Each row was made from one path, in order. Every step used is in the known rows, and no mark comes twice. Write each row's path.
Known rows:
rugeto/dopo: [ 33.0  23.6   1.5 -18.5 -52.0  29.9 -40.3  11.9 -18.1  11.4 -12.7  49.2
 -34.9 -12.6  34.8  14.9   3.6  -3.7  -8.9  36.4]
megivag/pumer/kanu/dopo/rugeto: [-29.3  17.8  -7.4  13.3 -17.2   6.2  -0.1  -9.0  10.6 -11.8  13.2  29.9
 -20.3  -1.4   9.1  -4.4   6.9  10.1 -16.5  45.1]
gove/zovel/dite/kanu: [  9.8  -4.2   5.1   4.9  21.8 -11.9  12.2   9.4  -9.4  12.9  -9.4 -15.7
  30.7  37.2  10.3  20.0   1.5   2.3   7.4 -19.1]
megivag/pumer/kanu/gove/zovel: [  4.6 -13.4   4.5 -41.8  12.8 -14.8  12.2  -9.6  20.9 -25.5   8.9  -2.1
   1.9 -19.2  -4.2 -14.4   5.3   0.4  -3.2 -19.1]
dite/kanu/pumer: [  5.9  -6.2   2.2  34.8 -22.6 -29.1  -2.5 -18.6 -14.0  -8.4   8.3  12.8
 -11.8  25.8 -17.0  -3.4  -5.5 -25.2  11.2  37.5]
megivag/pumer/kanu/gove: [ 19.4  -8.6   8.9 -22.0 -17.8 -14.5  -0.7 -14.1  12.8 -24.2  13.6  -0.8
 -18.5 -20.3   6.3 -13.0  13.7  -0.9   0.9   0.8]
dopo/kanu/dite/zovel/gove: [ -3.8  11.8 -14.8  -0.7  24.1   1.2  -1.8   0.3  -8.1   4.0  -5.5 -28.4
   9.1  12.7  -9.8  -1.1  -8.5  -4.1  -8.0 -32.7]
fenez/gove/zovel/dite: [ -3.0  -7.7  -4.5 -23.8  35.0  14.4  12.2  33.9 -12.7  12.3 -13.9 -15.7
  27.1 -17.5   2.3  19.5  -0.6   2.6  -0.4  -9.7]
dite/zovel/gove/kanu/pumer/megivag: [-10.3 -26.2  12.2  13.4  11.7  -0.9   6.4 -17.6  -7.0  14.0  -2.9  13.4
   7.0 -33.2  11.8 -11.9   5.6  -1.1  23.1  -7.0]
fenez/gove/kanu/pumer/megivag: [ -2.9 -26.6  11.9  11.7   0.1  -2.8  10.1 -10.9  -1.8  14.2  -0.2  26.1
  -5.2 -55.0  16.5  -3.0   2.9   5.6  24.7  11.6]
dite/zovel: [ 18.2   1.1  -3.2   5.3  -6.6   1.2 -13.2   4.5   3.7  -1.2   7.7  19.2
  -7.6  23.6   2.3  -9.7 -21.4 -36.1   3.8   0.2]
fenez/gove/zovel/dite/kanu/dopo: [ -3.9  -8.1   9.9  -2.3   5.9 -18.7  15.0  -9.3   9.1 -18.8   2.6 -18.5
  36.0  26.5 -20.8  16.2  -3.1 -16.2  -6.1 -17.3]
pumer/megivag: [ 15.0  -1.4  13.5  13.9  -5.0  30.8 -16.8   6.2  -3.6  26.0  -1.9  23.7
 -15.2 -35.8  42.4  -3.5  -1.0   8.6  15.8   8.0]
zovel/gove/kanu/pumer: [-21.4  -8.9 -10.8   5.4   0.1 -15.3   2.1 -13.2 -14.0  -7.2   2.8 -10.1
  -2.1   1.7 -23.0   0.9   8.7 -10.2   4.6  20.0]
dopo/kanu/pumer/megivag: [ -2.8 -11.5  11.6  31.3 -10.2   9.5  -3.0  -9.4  -3.4  21.1  -4.2  22.4
 -23.7 -34.7  13.3 -11.9  -2.9   9.9  16.3  13.4]
rugeto/dopo/kanu: [ 13.9  24.1  -8.6  -3.2 -39.3  19.3 -19.3  11.9   3.0  20.3 -17.5  27.6
 -47.4  -2.2  20.0  19.9  -3.7  22.1 -18.3   8.6]
pumer/kanu/gove/zovel/dite: [ -9.2  -6.6   1.9 -24.7  33.9  11.3   9.2  20.7  -4.2   2.6 -10.2 -28.0
  29.2  -3.0  -4.6  -0.3   4.3   9.2   8.8 -21.6]
rugeto/dopo/kanu/pumer/megivag: [  2.9  -9.8  15.0  22.8 -21.6  13.2  -8.1 -10.6  -7.8  22.7 -10.7  36.5
 -27.1 -41.4  19.9  -8.9   0.7  11.9  14.0  16.3]
megivag/pumer: [ 41.6   5.1   3.5 -10.2 -36.7   3.1 -18.7   1.3 -11.3  -8.2   5.8  11.7
 -29.0  -1.8  17.9   3.5  28.5 -15.8 -36.7  28.3]
dite/kanu/dopo/rugeto: [-28.9  13.6  -8.9  35.2 -16.2  -2.9   0.7  -6.8   5.7  -5.7  11.9  24.6
 -11.8  24.6  -4.9   3.9 -10.1   8.2 -14.2  37.7]
zovel/gove/kanu: [-13.8   2.7 -16.7 -22.5  19.6   5.2   1.7   6.0  -2.7   7.7  -3.2 -26.1
  10.0   2.4  12.5  23.8  14.9  14.6  -3.9 -19.2]

Which path is each row?
[  4.1 -20.7  21.5  33.4   1.0   0.2   2.4 -11.2 -16.8  21.1  -6.5  16.1
   5.8 -20.2  18.5  -6.6   3.6   1.2  26.8   9.1] => zovel/dite/kanu/pumer/megivag
[ 13.8 -17.4   8.6   8.7  -2.5 -21.4   4.5  -2.1  -3.7  -7.5   3.3 -22.5
   9.9  19.2 -15.7   2.3  -5.2   1.0   5.5 -17.2] => zovel/dite/kanu/gove
[-33.0  11.4  -7.3  35.4  -7.2   1.2   4.0  -0.6  -0.4  -0.3   5.8  14.6
  -0.7  26.6  -6.2   6.5  -6.6  11.5 -12.9  32.5] => zovel/dite/kanu/dopo/rugeto
[-12.8  -5.6 -14.7 -22.6  25.5  -4.1   7.6   0.3   1.8   4.3  -2.1 -21.2
  18.4  11.1   6.2  16.5   8.1   1.7  -1.0 -32.0] => dite/zovel/gove/kanu
[ -0.6 -10.5   5.6 -30.4  28.1   5.7  11.5  15.5  -5.7  -2.1  -9.7 -27.1
  28.0  -6.2  -3.5  -1.0  16.5   7.0  -2.8 -21.6] => megivag/pumer/kanu/gove/zovel/dite
[-21.8   4.8  -4.6 -15.6   0.9   0.1  -0.8 -13.5  12.4 -20.9   6.9 -30.0
  19.6  19.6 -21.4  11.7   8.9  -6.7 -14.4 -16.9] => zovel/gove/kanu/dopo
[  3.6  -4.5  -5.2   5.5 -19.4  -7.8  -2.6   0.1  15.3  -8.3   5.6 -12.8
 -32.7  -0.9 -23.2  -5.2 -15.2  13.2 -10.3 -11.4] => dopo/kanu/gove
[  0.8 -11.6  -1.6 -26.7  10.1  -6.5   2.8   0.9  14.4 -19.0   8.9  -5.9
  -1.1  -9.3 -21.0 -12.4 -13.1  -3.1  -5.7 -15.8] => kanu/gove/zovel
[ 26.4  36.3  -1.7  -9.6 -16.3  -9.0   1.3  -3.3  13.0  -9.3   7.4  -1.4
 -12.0 -16.2   4.5 -17.5  12.5  13.3   9.4  14.0] => megivag/pumer/kanu/dite
[ -4.7   3.9  -3.1 -15.4  29.3  24.0  -0.5  31.7 -14.6  14.0 -14.0 -22.4
  24.9   8.2  -0.2   8.4   2.7   3.7  -0.9  -8.4] => gove/zovel/dite
[-37.3  22.4 -10.6  18.9 -10.9  12.3  -1.9  -3.8  12.5  -7.0  12.8  28.6
 -18.6   1.9   7.5  -4.0  -5.7  12.1  -4.6  45.1] => pumer/kanu/dopo/rugeto
[-10.9  -7.7  -2.3 -15.1  29.4  10.5   9.8  24.2  -3.9   7.3 -13.7 -33.2
  21.2   3.8 -18.9   3.2  -1.0  14.6  -4.8 -27.6] => dopo/kanu/gove/zovel/dite
[  6.6   8.4  -6.8 -15.9  22.5  -3.9   0.0  -8.0 -10.0  -5.9  -2.0 -22.9
  15.6   2.7   5.3  -5.1   9.3 -11.7  -5.8 -26.4] => megivag/pumer/kanu/dite/zovel/gove
[ -5.1  -0.1  11.2   3.5   2.3 -11.6   6.6 -10.9   7.5 -17.4   2.5 -22.8
  34.4  44.1 -22.3   8.9  -0.7 -15.3  -6.8 -16.9] => gove/zovel/dite/kanu/dopo
[ 14.2  16.3  -9.9  13.8  -6.1 -14.1   3.6   1.1  18.3  -0.5   3.8   2.9
  -8.5  20.7 -25.6 -20.0 -27.8 -10.3   4.0 -18.1] => dopo/kanu/dite/zovel
[ 21.6  15.2  -6.1   9.8  -6.6 -10.7  -4.5   1.7  10.4  -6.1   8.9   7.8
  -0.8  18.1 -21.6 -23.5 -25.4 -23.6  10.1  -6.3] => kanu/dite/zovel
